What can hang from each mark
Z_515: Z_149 Z_254
Z_251: Z_40 Z_709
Z_644: Z_40 Z_806
Z_254: Z_515
Z_149: Z_515
Z_709: Z_38 Z_40 Z_251 Z_806
Z_806: Z_40 Z_644 Z_709
Z_40: Z_251 Z_644 Z_709 Z_806
Z_851: Z_38
Z_38: Z_515 Z_592 Z_709 Z_851

Known rows, with every way that one mark hangs from another
Z_38(Z_592 Z_709(Z_40(Z_806))): [ 10  23 -12  -6  22  -3  -9  14   8   1  -8   3  12 -23  -1 -14  38  -9
  12  10   2  -1  16   4 -20 -15 -20 -16 -20  17  11   4  13  16   5 -13
  -1 -10  -9 -15 -15  46  -1 -14  25  -8   8 -28  -9  -9   0]
Z_709(Z_38): [  4   6  -1  -4  20  -1  -5   1  10  -6  -8  15  19 -19  -5   1  13  -6
   7   5   9  -4  -4   2  -8  -1   7  -5   6   0  -2   1   0  16   9 -14
  -4  -3   5  -5 -11  10  -2  -2  -2 -13  -3 -16   2  -3   4]
Z_40(Z_806(Z_709)): [  7  14   0  -7  18  10  -6   7   3  12  -7   5  23 -10  -6 -16   3 -16
   0   1   5  -1  -4  10  -3 -10   2  -1 -18   3  -4  13   4  13  -5 -10
  -1   3   5  -2 -14  11   9  19  11   0   1 -15   7  -9   8]
Z_40(Z_644 Z_709 Z_806): [  5  27  -2  -6  15   1  -8   5  36   8  -3   0  31 -20  -4 -32   7 -16
  -5   2  18   3   7   3  -9 -24  10 -15  -5   4 -12  13   6  14 -11  -7
  23   7   3   5 -18  33  29   3  15  -3 -19 -10  30   0   5]
Z_709(Z_38(Z_851) Z_806(Z_644)): [  3  10  10  -4  34   3 -14   3  17  10 -16  13  37  -9  -5  -2  23 -13
  22  -3  16 -10   1  -4  -7  -7   1 -15   4 -17   0  16   8  17  32 -13
  -9   3   4 -20 -16  16   5 -15   5 -19   3 -26   7 -15   1]
Z_709(Z_38 Z_40(Z_644) Z_251): [  5  26 -11   1  44  -9 -12  -9  31  -6 -14   9  60 -19  -6 -17  20 -22
  12  -5  14  -2   2  -7 -13  -4  25 -27  14  -6  -1   4  17  23  25 -12
 -18  -9   6 -16 -23  25  15  -5  -5 -17   3 -35  14   8   3]
Z_644(Z_806): [  2  -1   9  -4  10   1  -5  -4  12   6  -3  20 -25  -7  -3  -3   4  -3
 -12  11  10  -3   4   0  -2   8   1  -4  -4   1  -2   8  -1  12  -4  -7
  -1   4 -13  12 -12  -4  -2  18   5  -7  14 -10 -11 -10   7]
Z_38(Z_515 Z_709(Z_251 Z_806) Z_851): [ -1  24  -6  -8  28  -4 -19   4  12   6 -15  12  -6 -24  -8  -9  49  -2
  23   7  10 -12   7 -10 -12  -8  -3 -16 -33  -7   7  12  15  16  14 -11
  -4  -8 -19  -9 -17  37   3 -10  21 -11  19 -28   4  -9  -2]
Z_806(Z_644(Z_40(Z_709(Z_251)))): [  4  11  16  -2  23   5 -11   6  14   9  -4  16   3  -3  -1  -6  13 -15
  10   2   6  -2   0  -4 -10  -3  -3 -22  -8 -15  -4  13  10   9   8  -4
  13   5   5  -8 -16  16  10  21 -13 -14   6 -17  14  -5   9]
Z_806(Z_40 Z_709(Z_38)): [ 10  12  -3  -3  24  11  -3  20 -15  10 -15   5  22 -10 -12 -12   5 -13
   3  -1  -7  -5  -3   5   3   4   4  -4 -13  -6   4  15   8  23   6 -15
   6   3  17  -5 -16  16   9  30  -3 -14   9 -23  21 -11   7]
Z_40(Z_644(Z_806)): [  6  14  13  -2  15  -3  -4  -2  20   6  -7   9  -9 -13  -3 -12   2 -11
 -17   7  11  -4   2  -2  -1  -1  15 -10   5  -3  -8  14   3  15  -7  -7
   4   5 -10   9 -19   3  10  13  11  -6   5  -8   4  -3   6]
Z_644(Z_806(Z_40 Z_709(Z_38(Z_515) Z_251))): [  1  13  -2  -2  32   4 -11  17  -1  15 -13  22  -2 -25  -8 -12  19  -9
   4   4  -3 -11   3  -1   3   8  13 -14 -19 -11  -3  20  19  33  17 -10
  -7   3   8   7 -24  19   8  45  -8 -17  30 -31   8 -13   4]
Z_251(Z_40(Z_709)): [ 13  12 -11  -6   3  -1  -6   0   3   4  -5   7  -7  -8  -4 -21   5  -9
   2   3   6  -4   1   5   0   2 -18 -22 -10   3   2   3   2  11  -8 -12
  28   4 -14   2  -7  25  14   7  15  -9  10  -4  19   0  10]
Z_40(Z_644 Z_709(Z_806)): [  8  26   4  -7  13  -2  -6  -9  35   6 -11   3  26 -22  -4 -27   7 -15
  -2   2  22   1  13   2 -11 -18   9 -28  -2  -3  -5  17   2  10  -7  -9
  23   8  -3   3 -16  20  27 -11  15  -4 -16 -19  27  -2   4]
Z_251(Z_40(Z_644 Z_709(Z_38(Z_851) Z_806))): [ 11  28  -8  -3  27  -7 -10  -8  27   6 -14  -7  23 -19  -7 -36  19 -20
  16   0  19 -12   6   1   0  -9   1 -35  -3  -2  -4  12  13  24  11 -10
  28  10  -9  -8 -18  44  33 -14  20 -15   0 -18  32  -1   5]
Z_254(Z_515(Z_149)): [  8 -10   2 -16  10  -4 -11   5   1   5  -2  34   7  -2   4   8   6   8
  -7   4   8   1  20  -1  -6  10   3 -17  -6 -11   7   4   3 -11  26 -12
  13  -3  -8  -7  -4  14  -5  -3  -6   1  -1  -8  -1  -3   3]
Z_851(Z_38(Z_709)): [ 12   4   9  -8  10  -4  -5  10   3   0  -1   8  -9 -12  -1   2  28  15
  12  13   1  -5  -4   4 -12  -8   0   0 -23  -1   6   6  -2   8  -7 -17
  16  -3 -11   6  -7  24  -2  -3  14  -7   8 -13  -6 -13   6]
Z_251(Z_40(Z_709 Z_806(Z_644))): [ 12  13  -3  -5  12   5  -7  11  13  16  -3  11  16  -6   0 -28   7 -19
   9  -4   8  -7   4   3  -2 -10 -25 -20  -9  -3  -4  13   8  16   9 -10
  28   4  -3  -3 -10  36  19  14  15 -10   1  -5  23  -7  12]
Z_709(Z_38(Z_515 Z_851) Z_40(Z_251) Z_806): [ -3  29  -1  -5  44  -5 -22  -8  27  -2 -17  11  35 -15  -5  -9  42  -4
  30   4  17 -13  17  -3  -4 -13  13 -30 -12  -9  11   3  13  38  27  -6
 -14  -8  -4 -14 -23  48  19 -32   9 -20  13 -37 -11  -3  -2]
Z_149(Z_515): [  3 -10   4  -5  12   4  -6 -10   3   3  -6  18   5 -14  -2  -2   4   1
   0   5  -1  -4   2   6  -3   0  -5  -9  -5   2   3   6  -4   3 -15 -14
 -22  -9  -4  -2  -9   5  -3   5   6  -5   7  -6  -6   1   6]
Z_806(Z_644 Z_709): [ 12  10   8  -5  15  13  -6  23 -10  16 -12  18  21   6  -4   0   6 -17
   5  -5  -7  -5   0   0  -1  -1  -8  -8  -5 -15   6  19   0  15  -2 -13
  -4  -2   5 -10 -13   1  -3  25  10 -10   6 -15  20 -13   9]
Z_251(Z_40(Z_709(Z_38) Z_806(Z_644))): [  9  14  -6  -4  22   1  -7  10  18  11  -6  13  34 -16  -1 -30  14 -22
  19  -4  12  -8   6   5  -7 -10 -19 -22  -2  -6  -5  10  12  21  17 -12
  24   5   5  -5 -11  42  21  10  12 -18  -3 -12  28  -6   9]
Z_515(Z_149 Z_254): [ 10 -13  -1  -8   0  -4  -2  -4   4   3   0  25   2  -1  -5   5   6   9
  -8  -6   4  -2  32   3 -10   9  -7 -12 -10 -11  17   5   4 -15  -8  -9
  15   6   1  -9   0  12   1   2  -8  13 -10 -12   9  -5   3]
Z_806(Z_709): [ 10  11   2  -7  13   7  -4   6  -9   7 -11   7  10  -3  -7  -5   3 -11
  -2   3  -3  -2  -2   4   2   2   1  -7 -12  -1   3  10  -2  12 -14 -12
   0   1  -1  -4 -13   2   1  24   9  -2  10 -15  13  -8   8]
Z_40(Z_251 Z_806): [  3  19   3  -7  18   5  -5   1  24   7   0   5  15  -3  -3 -12   6 -10
  -7   4   9  -5  -7   4   2 -21   5  -5 -16   4  -4   4   1  19  -6   3
  -3   3   7   4 -14  25  11  -3   0  -6  -5  -7  -5  -3   8]
Z_40(Z_251 Z_709 Z_806(Z_644)): [  4  19   3  -6  17   4 -10  17  34  17   2  16  30   3  -1 -20  11 -15
  10  -2   6  -4   6   2  -3 -31  -7 -17 -11 -11  -6  11   2  21  -8   2
  16   6  13   5 -14  39  23  10   3 -11 -18 -10  25  -7  10]
Z_806(Z_40(Z_251 Z_644) Z_709(Z_38)): [ 12  31   1  -2  34   8  -2  25   3  14 -15  -8  36  -6 -11 -22   5 -21
   0  -6  -9 -10  -3   6  14 -11  20 -13 -11 -10   1  17  13  41 -10  -3
   1  10  22  -2 -26  34  24  18  -1 -17  -1 -20  37  -3   6]
Z_251(Z_709(Z_38(Z_515) Z_40(Z_806(Z_644)))): [  2  27   2  -6  36   0  -9   5   4   9 -12  28  40 -19   4 -16  32 -15
  26  -5   7 -14  14  -3 -14 -10 -18 -12   1  -5   4   4  16  22  30 -13
   6  -7   7 -10 -18  39   8 -16   9 -19  10 -33  -1   0   4]
Z_851(Z_38(Z_515(Z_254))): [  6  -3   7  -6   5   0  -9  -8   2   3  -3  30  -6 -19   2   9  32  29
   5   6   4  -8  12   6  -2  -7   7  -3 -25  -8   4   5   1   6  -3 -19
   3  -7  -4   3  -9  30   1  -2   3   2  14 -10 -19 -13   1]
Z_40(Z_251 Z_644 Z_709(Z_38(Z_515) Z_806)): [  0  38   1  -6  31  -8 -12   4  48   4 -11  13  40 -35  -3 -28  23 -11
  11   4  22 -10  19  -1  -6 -30  25 -33  -6  -9  -3  10   8  34  -1  -1
  12   8   7   4 -24  53  30 -18  10 -21 -17 -26  30   2  -1]
Z_806(Z_40): [  9   8   1  -4   9   8   0  11 -11   8  -9   2  -8  -5  -7  -4   2  -5
  -5   1  -2  -2  -7   0   2   3  -2  -2 -12  -5   2  13   2  16  -1 -12
  13  -1   3   0  -9   7   5   9  -5  -6   9  -6   5  -9   8]
Z_806(Z_40(Z_709(Z_38(Z_592) Z_251)) Z_644): [  5  10 -14  -1  26   5  -9  26   9  18 -10  22  34 -18  -3 -17  24 -12
  19  -5  -4  -7   1  -5  -9 -10  -5 -29  -2 -18  -7  20  17  21  29 -14
   7   1  22 -14 -17  40  10  25 -13 -23   7 -26  36 -15   5]
Z_806(Z_644): [  9   3  11  -5  10   7  -5  14  -1   9  -9  20  13   3   0   4   9 -12
   3  -3   1  -4  -3  -5  -5  -3 -10  -5   4 -12  -2  13  -1  11   6 -12
  -1  -5   0 -10 -10   1  -6   4   6 -10   0  -7   6 -11   9]
Z_149(Z_515(Z_254)): [  6 -14   3  -2   6   5  -3 -27   3   4  -4  23   7 -11  -1   2   7  10
  -2   1  -3  -6  18  10  -2  -1 -12 -12  -6   4  13   6  -1  -6 -23 -15
 -20  -8  -2  -4  -9  13   1   1   2   6   7  -9  -5  -1   5]
Z_40(Z_806(Z_644 Z_709(Z_38(Z_592) Z_251))): [  4  16 -11  -2  38   8 -12  18  13  18 -11  22  57 -21  -5 -14  25 -25
  12  -5   4  -9  -3   3  -5 -17  -2 -16  -7 -11 -12  19  20  18  25 -10
 -22   1  24 -19 -22  31   0  28  -1 -17   8 -32  20 -14   4]
Z_851(Z_38(Z_515(Z_149) Z_709)): [  8  -8   3 -12  10 -10 -13  23   0   0  -1  24 -14 -21   2   7  40  26
  16  10   2  -9  24   1 -18  -1  -1  -2 -33 -15  12   7   4   2   1 -12
  21  -3 -14   4  -3  37  -3  -4  11  -7   7 -12 -10 -12   0]

Rows
[ 10  26  -2  -4  35 -10 -11   1  29   4  -2   1  35 -16  -1 -21  36   1
  16   4  10  -3  -2   1 -19 -18  10 -14 -20  -6  -1  10  15  15   9 -13
   3  -6  -5  -2 -19  45  18  -4  10  -7   7 -28   1  -4   5]
Z_851(Z_38(Z_709(Z_40(Z_644 Z_806) Z_251)))
[ 10   5  -3  -7   5  -3 -11   6  -3   3  -3  28 -19 -36   3   4  58  33
  14  13  -4 -11  24   6 -10 -15  -9  -7 -38   1  12   5   8  11 -11 -19
   4  -7  -8  -4 -12  58  -6 -10  19  -4  21 -18 -15 -19  -4]
Z_851(Z_38(Z_515(Z_254) Z_592 Z_709))
[  6  20   8  -1  22  -7  -8  -7  19   3 -10   6   6  -6  -1 -14   9 -14
  -9   5  12  -1  12  -6  -7   5   9 -18   6   0   3  10   8  24   4  -9
   0  -3 -13   1 -20  11  15   1  12  -7   8 -20  -5   0   6]
Z_709(Z_40(Z_644(Z_806)))
[ -1  -7 -16  -7  22  -6 -20  19   3  -3 -10  23   0 -27  -5   2  49   9
  23   7   5 -11  26  -3  -8   2   4 -16 -16 -10   2   2  16  11  25  -9
  -4   0  -1 -22 -10  43  -5  -4   6 -15  12 -19   0 -10  -7]
Z_709(Z_38(Z_515(Z_149) Z_592 Z_851))
[  7  12   4  -7  18  -5 -11 -13  16   9  -5  27   2 -30   0  -1  47  22
  17   6  10 -13  14   3 -17 -15   5 -15 -34  -9  10  12  12   5   2 -18
   3  -6  -7   1 -13  44   5  -8   5   1  18 -32 -11 -14  -2]
Z_851(Z_38(Z_515(Z_254) Z_709(Z_251 Z_806)))
[ 11  16  -9  -6   8   2  -6  -2  15   8  -3   3   5 -14  -4 -33   6 -14
   5   2  10  -4   2   7  -2  -7 -15 -18 -14  10  -4   6   7  14   1  -8
  29   5  -8   4  -9  35  22  11  15  -5   3  -5  18  -1   9]
Z_251(Z_40(Z_709 Z_806))
[  9   7  -1  -7  18  -8  -8   4  12   1  -1   9   2 -16  -2  -3  30  13
  17   9   3  -6 -12  -1 -13  -9   5  -7 -24  -6  -1   7   6   7  -2 -15
   4  -5  -7   3 -10  27  -1   6   1  -8  15 -21  -2 -10   6]
Z_851(Z_38(Z_709(Z_251)))
[  3  10  -5  -1  34   3  -7  12   2  15 -10  13   3 -16 -11 -13   8 -16
  -2   3  -3  -9  -5   2   3  10  14 -13 -12 -10  -5  20  15  26  16  -9
  -6   8  12   7 -21  10  11  52 -11 -17  28 -30  15 -12   8]
Z_644(Z_806(Z_40 Z_709(Z_38 Z_251)))
[  3  14   2  -2  32  -3 -11   1   8   5 -12  17  11 -10  -5  -9  11 -13
   8   7   6  -4  12   3  -7  13   6 -18  -4  -2   8   9   7  25  11 -12
  -9   2  -3   1 -21   8   9  26   9 -14  19 -36   0  -9   6]
Z_644(Z_806(Z_709(Z_38 Z_40)))
[  6  -1  -5  -7   8   0 -14   8   1   3  -4  25 -11 -32   5   5  42  26
   8  14   3 -10   5   3  -3 -10   2  -8 -26  -6  -4   6   3  12   6 -16
  -7  -8  -4  -3 -12  36  -8  -7   8 -11  24 -12 -25 -17  -1]
Z_851(Z_38(Z_515 Z_592))
[  8 -15  -5  -8   4  -5 -12   0   1   5   2  36  -9 -24   3  13  43  36
   5   6   1 -10  34   5  -8  -4   1 -14 -31 -14  11   6  10  -5   4 -16
   4   0  -2  -7  -6  43  -6  -5  -1   4  18 -15 -21 -17  -5]
Z_851(Z_38(Z_515(Z_149 Z_254) Z_592))
[  0   5  -2  -6   6   3 -15 -10   0   2  -9  21 -14 -10  -4   5  37  14
   7   3   1 -10  20  -5   2   1  -3  -3 -23  -4   9   2   7  14  -4 -13
  -3  -6 -12 -11 -13  30   5  -4  11   5  14  -8  -7  -9   1]
Z_38(Z_515(Z_254) Z_851)
[  2   8   0  -3  16   8 -10  31   0  14 -11  25  16 -16  -2 -10  23  -7
  18  -5  -2  -7  15  -3  -6  -7  -7 -17  -3 -21   1  17   9  31  20 -15
  23  -3  14  -6 -14  35  14  18   1 -23  -1 -16  28 -13   5]
Z_806(Z_40(Z_709(Z_38(Z_515))) Z_644)
[  7  21   2  -5  34   1  -7   4   3  16 -14  12  25 -20   0 -12  32 -13
  30   0   7 -21  -1  -2  -8 -11 -21 -24  -3  -7   0  14  16  10  24 -13
   1   8   5 -21 -16  33   0 -24   5 -19  19 -35   8 -14   2]
Z_251(Z_709(Z_38(Z_592 Z_851) Z_806(Z_644)))
[ 14  21  -8  -4   8  -2  -3   3  14   6  -8  -1   5 -11  -2 -31   4 -16
  -1   0   7  -4   3   0   1  -4  -7 -25  -3   1  -4   7   5  18 -12  -9
  29   5 -14   2 -13  33  23   4  20  -9   4  -2  33   5   9]
Z_251(Z_40(Z_644 Z_709))
[  3   4 -12  -3  25  -2 -13   5   7  -4 -11   6   8 -19  -5  -2  35   1
  17  10   4 -11   0  -1  -4  -3   1 -14  -5   1  -4   1  11  17  17 -13
  -6   0   1 -22 -15  31  -3  -8   6 -14  11 -19   3 -13  -1]
Z_709(Z_38(Z_592 Z_851))
[  3  14   3  -3  37   0 -11  -3  27  11 -15  26  57 -22  -6  -5  17 -22
  15  -7  19 -10  -8  -3 -14  -9   9 -26  12 -21  -8  19  12  12  45 -12
 -21   0  14 -16 -17  10   2  -5 -12 -21   3 -37  12  -9   4]
Z_709(Z_38 Z_251 Z_806(Z_644))
[ -3  18  15  -2  48   3 -16  -4  19   9 -17  33  29 -31  -1  -3  32 -17
  17  -1  21 -12   3  -6 -11  -7  11 -21  -7 -22  -6  17  20  21  47  -6
 -18  -3  11 -15 -24  22   0   2 -17 -27  17 -37  -9  -7   0]
Z_709(Z_38(Z_515) Z_251 Z_806(Z_644(Z_40)))
[  7  31  28  -5  38   3   1 -15  12   5  -6   1  -3 -14  -2 -13   9 -13
  10   7  13 -13  -6   3   0 -10   1 -18 -16   4   2   1  11  14  -4   6
  16  16   7   2 -17  28  12 -18 -14 -18  15 -28 -12   3   6]
Z_644(Z_40(Z_251(Z_709(Z_38 Z_806))))
[ 14  16   1  -5  11   2  -6  -3  11  16  -9  10  14  -4  -1 -25   5 -19
  10  -3  12  -8   6   2  -4  -4 -22 -32  -5 -10   1  16   3  13  11 -12
  26   5  -8  -4  -9  25  15   0  16 -12   8 -14  23  -7   9]
Z_251(Z_40(Z_709(Z_806(Z_644))))
[  7  17  -6  -7  20   0   0   4  -2   3  -8  14   9 -28  -1 -11  23  -6
  13   6   2 -16  -1   2  -6  -5 -14 -15  -1  11  -2  -2  10   6   6 -14
   5   3   5  -8 -12  29  -7 -13   3 -17  15 -25   5  -3   3]
Z_251(Z_709(Z_38(Z_592)))
[  1  14 -12  -7  17  -3 -11  -6  35   7  -1  11  24 -19  -7 -24  11 -11
   4   2  15   0  -3   2 -12 -16   2 -18 -13   2 -11   8   9   5   3  -7
  11   4   7   2 -14  28  20  16  -3  -2  -6 -19  20  -2   8]
Z_40(Z_709(Z_251) Z_806)
[ -2  19  -6  -5  35  -1 -15   1  16  -4 -12  21  41 -28   0 -12  32  -9
  17   3  16  -3  20   2 -15  -7   7  -8  -6   1   4   2  13  29  33 -15
 -12 -12   4 -12 -18  38   9 -12   8 -14   5 -29 -15  -1   0]
Z_709(Z_38(Z_515) Z_40(Z_806))
[  4  11 -11   0  32   3 -10  17   0  17 -11  14   0 -24  -9 -15  17 -13
  -1   7  -6 -11  -2   4   4   6  12 -18 -14  -5  -7  20  21  26  19  -9
 -10   8  14  -1 -24  22   5  49  -9 -17  31 -33  10 -17   4]
Z_644(Z_806(Z_40 Z_709(Z_38(Z_592) Z_251)))
[ 11  30  -8  -1  33  -1 -11  -2   9   6 -15   1  47  -4  -8 -21   9 -23
   0  -6   0  -2   0  -3  -3  -1  18 -25  -6  -7   2  13  13  21   0 -10
 -11  -7   0 -13 -22  16  17  16   6  -6  14 -32  22   3   7]
Z_806(Z_709(Z_40(Z_644) Z_251))
[  5  22   3  -1  26   0  -8   2  18  13  -9  10   9 -12  -6 -17   5 -20
 -12   3   7  -7  -3  -2   2   0  22 -18  -4  -6  -8  19  11  18  -8  -7
 -10   8  -3   6 -24   4  13  35   7  -6  14 -21  19  -4   7]
Z_40(Z_644(Z_806(Z_709(Z_251))))
[  3  21 -12  -3  31  -2 -12 -11  24   2  -7  12  41  -9  -4 -18  15 -17
   3  -3  13   1  -2  -3 -14  -7   6 -18  -3   2  -4   6  14  11  24 -10
 -17  -9   2 -11 -17  18  10   2  -4  -3  10 -30  -8   2   7]
Z_709(Z_40(Z_806) Z_251)
[  1  -6 -14  -6  17  -5 -18   7   3  -1  -8  30   4 -30  -6   8  50  18
  21   2   3 -14  40   0  -8   2   0 -18 -20 -11  11   1  19   6  17 -12
   0   1   2 -25 -11  52  -2  -7   3  -3  10 -21   2 -12  -8]
Z_709(Z_38(Z_515(Z_149 Z_254) Z_592 Z_851))
[  4  16   0   0  39   5  -6   3  15  18 -16  17  53 -19  -9 -10  14 -22
  12  -9  10 -10  -9  -4 -10  -7   7 -24   4 -25  -5  24  17  17  49 -13
 -12   2  21 -14 -18  15   7   7 -20 -22   7 -36  16 -12   5]
Z_709(Z_38 Z_251 Z_806(Z_40 Z_644))
[  8   5  -4  -8  12  -1 -13  20  -2   2  -4  21 -18 -35   5   4  55  27
  17  18  -3 -11  10   5 -10 -15  -7  -5 -37   1   6   4   7  14  -2 -17
   5 -10 -13  -2 -11  50 -11 -10  21 -14  22 -15 -18 -18  -3]
Z_851(Z_38(Z_515 Z_592 Z_709))
[ 12  18   4  -1  14  -4  -1  -3   9   8  -9   2 -14  -7  -2 -23   2 -15
 -15   4   8 -11  -1   0   8   8  -2 -17  -2   1  -5  10   8  23  -3  -7
  10   5 -19   6 -17  15  14  13  16 -12  19  -1   7  -1   8]
Z_251(Z_40(Z_644(Z_806)))
